Each row was made from one small tree. Brackets hold a mark, then the marks that hang from it, in alphabetical order. Every link used is in the known rows. Write each row's tree.
Known rows
[E [Y P]]: [ -8.3 -19.1 -14.6  16.6   2.7  17.6  23.9   7.7 -14.0  15.8   7.4  -9.6
 -14.1 -10.8   3.9  19.9 -11.0  30.7  13.0  12.2   0.2   8.7   7.3  -9.7
  -6.2  16.3]
[H [J M [P U]] Y]: [ -6.1  11.2  26.6 -17.3   4.5   1.6  23.8  -0.4   6.1  10.3  -4.0  -2.5
   9.2  11.7  16.4  -4.3  -8.1   1.8   7.0  -6.7  17.7  21.0 -37.5  -8.9
  18.0 -16.6]
[E [Y [P [U [H J] M Q]]]]: [ -7.3 -12.2   2.6   4.6  -6.2  19.2   9.0  -9.5  -4.5   9.0  17.3 -26.3
   3.9  -3.2   3.4  -2.0  10.9   1.3 -13.7   4.0 -26.3   5.5  16.1  13.1
 -19.2  11.1]
[E [Y [P [U M]]]]: [ -5.2 -31.4 -13.8  15.4  -1.9  16.1   9.5  -1.7  -6.2   4.5  10.5 -12.0
  -0.6  -2.8  16.8   7.9  -1.6  10.2  -9.1   4.9  -5.7  19.3  15.8  -2.8
  -7.1   7.5]
[M [J [H [U Q] Y] P]]: [ -5.3  21.4  27.9 -19.6   9.4  -3.0  28.0  -2.8   9.1  19.0  -9.5 -12.1
 -18.4  -1.7  -4.9  -5.9 -10.2   2.4  19.7  -3.7  21.4  18.9 -34.4  11.1
 -10.2 -11.6]
[M J [Y [P U]]]: [-11.6   8.2  -2.8 -14.6  14.9  23.8  -1.6   4.0  -1.4   1.7 -27.0  -2.3
 -15.5  -7.6  -2.0   4.5 -24.5   2.9   2.2  17.1  25.2  26.0   4.0   0.5
   4.7  11.2]
[M [J [H [U Q]] P] Y]: [ -6.5  28.4  20.4 -13.1   2.4  11.1  18.5   3.2   9.7  19.0 -15.3 -19.5
 -31.5  -4.1  -1.0  -5.9 -17.4   2.7  27.6  -9.7  31.5  11.6 -18.0  15.6
  -9.3  -3.5]
[H J [U M] Y]: [-16.4  -0.2  22.6 -14.1  19.6   3.7  33.4   0.7  15.0  10.6 -10.2   0.5
 -18.8  15.2  -5.5 -24.9   5.6  -4.2  18.1  33.1   6.5  24.7 -29.2   5.7
 -28.2   4.3]
[Y P]: [ -5.3  -6.5   0.2   9.4   4.8  18.4  23.6  -7.1 -24.7   9.2   3.6  -4.4
  -7.4 -15.5  13.8  12.8 -14.1   8.7   1.2  17.0   4.0   4.6  -3.9 -19.7
   8.7   4.5]
[Y [P U]]: [  6.1 -13.3  -0.8   2.1   2.0  16.8   7.5 -14.3 -20.5   2.8   3.0  -0.8
  -8.6 -13.6  23.9   7.5 -15.2  -0.3 -16.7   4.8   3.7  16.9  -1.5 -18.9
  15.1  -5.0]
[P Y]: [  1.3  -7.9  -1.3  12.1  11.8  -3.9   4.4  -0.7  22.5   0.1  41.1  -7.3
   2.6 -15.6   2.0   3.0  -0.4   3.6  11.3   8.1  24.7   5.4  -3.0  -9.9
   2.3  -1.8]
[H J [Y [P U]]]: [ -9.4   2.5  10.9 -25.7  18.1  13.9  20.0  -5.9  -9.9   7.9 -17.6   6.1
  -3.4   2.8  -3.9  -8.1 -13.7   2.6  -1.4  19.1   8.0  30.6 -16.4  -9.2
  -1.1  -0.9]
[J [H U] [M Y] P]: [ -0.6  25.4  23.9   8.7 -17.6  -1.5  37.4  -0.3  -0.2  11.3 -18.0 -21.6
 -15.1  -0.7  38.3   3.3 -15.8   7.9  29.5 -25.9  39.0   3.6 -15.0  -8.6
  21.5 -20.4]
[M Y]: [-17.2  10.1  -5.7  14.8   6.7  15.7  14.5   4.2   8.2  12.7  15.0 -12.7
 -26.2 -14.1  -2.7  -3.9 -12.5  13.3  24.5  15.5  27.8   3.8  -4.5  -3.5
  -7.9   7.4]
[Y [P [U [M [J H]] Q]]]: [ -5.8   4.6  16.5  -4.6  -1.4   9.3   8.6 -24.5  -4.1   5.1   2.7 -17.5
   9.6 -15.3  17.3  -8.1   1.1 -20.2 -26.3   5.4  -4.0  16.6   3.6   1.8
   2.3  -1.5]
[J M P]: [ -0.7   3.3  17.4  18.3  -9.9   4.0  28.1  -1.4  -7.7  11.2  19.0 -13.6
   5.7  -5.4  37.4  17.5  -5.6   8.4  10.5 -11.0  15.8  -5.9 -27.3 -19.9
  29.5 -12.7]
[M J [Y [P [U H]]]]: [ -9.9  14.5  -0.2 -12.7   9.9  21.8  -4.4  -2.9  -5.9  -2.6 -23.7 -14.7
  -4.4 -10.2  -3.8   5.6 -14.3  -1.1   1.1  13.8  18.8  15.9  12.1   8.5
   5.9   7.6]
[U [H J Y] M P Q]: [-24.4  14.7  33.4 -13.4   5.6   0.5  13.7  -9.6  -0.3   9.9  39.2 -28.1
  29.6   0.8 -29.5 -15.2  29.3 -22.2   6.5  20.2 -16.3 -10.1 -12.0  34.4
 -49.4   3.5]
[E [Y [P [U H]]]]: [  3.5 -19.7 -13.1  12.9  -5.4  14.9   6.8  -6.8 -13.0   5.7  10.9 -18.1
  -4.6 -11.4  10.5  15.5  -2.9  17.8  -4.3  -2.1  -4.6   8.7  17.8  -0.3
   0.6   4.7]
[E [Y [P U]]]: [  1.8 -26.2 -15.5  10.3  -0.8  16.5   9.4   0.8  -9.9   9.3   7.6  -6.3
 -14.2  -8.7  13.2  14.4 -12.3  21.6  -3.7   1.4   1.4  19.5   9.0  -8.3
  -1.0   7.3]
[H [U [M J Y] P Q]]: [-14.7   4.2  22.5 -11.6   8.6   8.8   3.4  10.6  14.4   6.5   9.4 -10.2
 -21.4   3.2 -13.1  -9.8   1.4 -14.9  11.2  21.1   6.8   7.9 -13.5  28.6
 -49.4  14.0]
[M [J H] Y]: [-19.6  32.9   6.1  -2.7  10.5   7.5  17.1  -3.3  16.3  19.1 -12.6 -18.6
 -15.6 -18.2 -10.6  -7.9  -8.9  11.2  33.3  14.5  45.5  13.6  -7.0   8.1
   2.0  13.0]
[U [H J] [M Y] P Q]: [-23.4  21.0  26.4  -6.5  -2.8  14.2   3.8  -5.5  -1.5  11.0  35.8 -35.3
  15.9  -2.8 -23.0 -13.7  22.5 -22.0  12.6  12.7  -8.2 -18.1   3.9  37.6
 -46.4  11.5]
[Y [P [U [H J] M]]]: [ -0.3  -5.2  11.9  -4.2  -1.8  18.4   7.5 -23.6 -21.3  -1.0  -1.1 -17.6
  19.0  -3.4  18.3  -3.0   8.5 -18.7 -20.1  10.5 -10.7   8.8   8.6   0.3
   8.8  -2.3]

Which tree is each row?
[  8.1   8.7  21.0 -21.5  13.0 -14.1   7.5  -3.4  16.0   7.5  -2.8  -4.0
  -1.8  -8.1  -6.3   0.6   0.4  -2.4  22.7   4.7  40.4  18.2 -15.5  11.7
  -5.4   2.9] => [M [J [H [U [P Y]]]]]
[ -3.3 -13.1   7.2   8.6  -3.5  16.4   6.0 -18.3  -9.8   0.0  23.4 -12.2
   1.7 -11.9  22.6  -3.9  -1.7 -18.5 -32.3   6.9 -17.9  10.0   4.4  -7.5
  -5.8  -5.0] => [Y [P [U M Q]]]
[-12.4  22.1  13.8  13.4 -13.4  11.2  13.4  -8.5  -0.4  -4.1   8.4 -26.3
   1.9 -17.2  21.7   4.0  -7.4  -3.5 -12.2  -2.7  -0.6  -8.6  11.1  -7.1
   9.5  -5.2] => [J [M [Y [P [U H Q]]]]]
[-19.6  11.1  17.5  -4.6   8.8  -1.8  24.0  -8.2   6.1  13.0  -0.7 -21.0
  23.8   1.4   0.5  -4.9   8.0  -8.3  18.5   6.3  25.4  18.4 -18.2  12.2
  -1.6  -7.5] => [U [M [J [H Y] P]]]
[  8.5   4.8  13.3  -3.3   0.0  10.0   1.4 -24.2   0.9  10.7  18.3 -15.0
  -6.5 -11.0   9.8 -10.9   9.4  -5.5  -5.3   4.1   5.4   6.5 -12.9   2.5
  12.4  -3.0] => [P [U [H J]]]
[ -1.0 -20.4 -10.3  11.5  -3.8  17.0   8.6  -1.2  -3.6  12.0  22.7 -11.0
 -20.1 -13.5   8.7   8.9 -11.6  17.5 -12.4  -1.0 -12.0  12.4   7.6  -4.2
 -13.2   7.5] => [E [Y [P [U Q]]]]
[ -1.0   1.9  23.0 -24.8  16.3   9.6  33.0   8.5  -3.4  17.1 -16.1   5.4
 -28.1  18.8  -1.4  -6.8 -14.2   7.7  28.0   6.9  15.4  24.0 -41.9   0.7
 -12.4 -10.6] => [H [J P] U Y]
[-14.8  24.1  32.3 -16.0   4.1  -6.8  24.3  -3.5  -7.4   8.4   8.5 -15.6
  27.7  -0.9 -13.3   4.0  16.1   0.7  22.1  15.7  11.3  -7.5 -22.8  11.7
  -9.3   1.6] => [U [H [J M] Y] P]
[  5.0  -0.3   8.1   6.2  -7.2  15.8   3.5 -24.0 -18.3   1.0  23.6 -19.5
  -2.9 -21.0  15.9   3.8  -2.4  -9.6 -26.2  -0.3 -17.4  -2.5   6.4  -4.8
   3.1  -8.8] => [Y [P [U H Q]]]
[ -9.2 -13.4  -1.4   7.1  -2.4  14.9   0.8  -5.8   2.4   4.2  13.8 -26.5
   7.8  -8.3   0.3   6.6   9.2   1.6 -16.4   8.3 -20.9   8.8  17.7  17.0
 -17.5  14.0] => [E [Y [P [U H [M J] Q]]]]
[-12.2   7.7   4.0   3.2   4.0  10.1 -11.7 -13.6  19.1  -3.3   8.4 -26.5
   7.2  -6.1   1.8 -12.2  13.0 -17.2  -4.9  12.6  14.9  11.9   8.9  22.0
  -4.7   2.8] => [P [U H [M J Y]]]
[-27.4  22.0  18.3   2.9  -1.8  24.9  17.5 -10.4  -6.8   6.3  12.1 -37.2
   8.3  -6.2  -9.3 -12.3  12.0 -17.0   1.8  20.0 -18.9 -13.7  15.8  19.0
 -26.9  11.0] => [U [H J] [M [Y P]] Q]
[ -1.9  20.0  18.6  13.4 -21.4   8.4   4.3  -6.9   6.5   0.5  27.1 -33.1
   2.9  -7.6  29.4   4.5  -4.9  -8.1  -5.9 -30.0   6.9 -11.3  -4.5   2.4
  14.1 -22.8] => [J [M Y] [P [U H Q]]]
[-26.6  17.2   9.1  25.8  -6.4  12.0   9.0 -12.6  14.5   3.9  45.5 -43.0
   0.8 -16.3  -6.2 -14.2  18.4 -14.3   4.3  13.8  -8.5 -20.0  12.7  21.4
 -31.0   3.8] => [U H [M Y] Q]
[ -7.7 -25.5  -8.3  16.8  -5.5  15.9   8.0  -3.0  -0.3   7.7  25.9 -17.0
  -5.1  -7.6  12.2   3.8  -1.1   5.8 -17.6   2.6 -19.5  13.2  14.5   2.1
 -20.9   8.2] => [E [Y [P [U M Q]]]]
[ 16.6   4.6  21.5  -0.3  -7.4  -9.4  17.2  -8.1  12.2   8.9  28.5 -19.5
 -10.6  -7.7  17.8  -1.5  -6.5  -7.3  12.6 -32.4  21.2   4.4 -11.2   0.1
  -1.5 -27.1] => [J [H [U Q]] [P Y]]
[ -5.3  18.8   9.2  -9.8   2.0  18.9 -10.2   0.0   9.4   6.7  10.3 -24.8
  -9.9  -5.4  -4.1   0.5  -9.6  -6.4   4.2 -10.8  15.8   5.4  -6.6  21.8
  -3.6  -6.5] => [M [J [P [U H Q]]] Y]
[-24.7  -2.3  -3.3  15.5   4.2  21.0  17.5   0.5  -9.4   0.6   1.4 -17.8
   2.9  -4.8   7.7   0.2  -5.6  -4.2   8.2  21.0   9.9   6.5  15.2  -2.1
 -11.7   7.0] => [U [M [Y P]]]
[  0.7  19.5  24.3  16.9 -19.0  -6.1  37.9 -15.3  -8.9  17.6   9.6 -24.8
  14.1 -13.2  40.9  10.7  -1.5   7.1  17.0 -25.4  27.7  -5.4 -21.9 -17.7
  39.0 -20.3] => [J H M P]
[  5.8  16.6  27.5 -11.5   1.2   4.1  22.8  -8.6   2.6  21.8  -3.0 -14.7
 -23.8  -8.6  10.0  -1.0  -7.7   0.1  14.6  -8.7  17.7   9.5 -32.2   6.7
   2.3  -7.0] => [M [J [H [U Q]] P]]
[ -7.3   4.4  17.2  -8.8  -1.4  23.3   3.2  -4.1   6.1  14.5  18.9 -16.1
  -7.3   7.7   9.2 -16.8  -4.1 -15.8  -1.0  -9.6   3.1  11.0 -15.4  11.6
  -9.8  -7.5] => [H [J [P [U [M Y] Q]]]]
[-26.0  13.9   8.3  19.2  -6.7  19.5  12.8 -10.8  -7.5  -0.6  26.5 -41.1
  10.6 -14.3  -2.0  -3.5   9.6 -16.1  -3.7  14.0 -16.4 -17.1  24.8  14.8
 -27.3   3.4] => [U H [M [Y P]] Q]
[ -5.9  -0.1  22.6 -12.8  12.4  -3.7  19.8   6.1   4.7  10.5  23.9   1.6
 -28.7  -0.9 -16.4  -5.9  -6.7   1.1  11.7  14.4   3.2   9.3 -30.1  11.0
 -47.9  -4.5] => [H [U P Q] Y]
[ 14.0  -3.2   8.3 -12.6   7.5   0.9 -16.5  -5.5  13.5  -5.3  17.8 -14.8
  20.2  -2.8   5.5  11.5   0.8 -11.3  -0.5 -14.7  24.5  12.8  -6.7  10.2
  18.6 -14.3] => [M [J [P [U H] Y]]]
[ 13.5   1.1  17.4  -7.3   0.3 -15.6  13.8  -8.0   5.2   7.2  15.0  -6.6
  -5.4 -10.1   6.9  -1.1   0.0  -3.0  21.1  -9.3  35.7   9.6  -7.8   3.4
  -8.2  -9.9] => [J [H [U [P Y]]]]
[-12.0   8.0  16.6 -25.1  15.8  14.5  19.2  -6.9  -4.4  10.7  -2.0   1.6
  -8.6  -1.9  -8.9 -13.2 -13.2  -2.2  -9.8  17.1  -6.5  23.5 -18.0  -4.1
 -13.6  -1.3] => [H J [Y [P [U Q]]]]
[  0.7  -4.7  14.2  -1.0   5.3  -6.1  -4.5   2.7  12.8   4.6  63.7  -9.8
   8.6 -16.4 -12.9   5.3   2.9  -7.5   3.4   0.0   7.4  -7.1  -6.4   8.7
 -29.4  -0.9] => [U [P Y] Q]
[  3.1   3.6  17.5   1.8  -1.7  -7.5  -8.6  -7.5   6.9  -1.3  67.8 -26.6
  23.4 -19.7 -16.5   7.7  16.0 -13.1   2.9  -4.2   0.0 -21.6   4.8  19.8
 -27.8  -5.4] => [U H [P Y] Q]
[  6.7  11.0  27.1  -2.0  -7.1  -5.3  23.3 -15.4  -4.4  20.9  22.3 -12.5
 -24.8 -17.3   7.0  -8.2   0.6  -3.0  11.8  -5.6  12.4  -0.5 -20.5   6.3
 -19.9  -5.8] => [J [H [U P Q]]]
[ -7.8 -11.1  16.7   5.5   2.9  -7.2  -5.5   0.0  18.6  -2.2  68.8 -17.9
  28.3  -8.8  -8.3  -2.0  17.9 -24.0  -3.9   5.3   0.2  -6.4   1.9  16.8
 -38.4  -0.8] => [U M [P Y] Q]
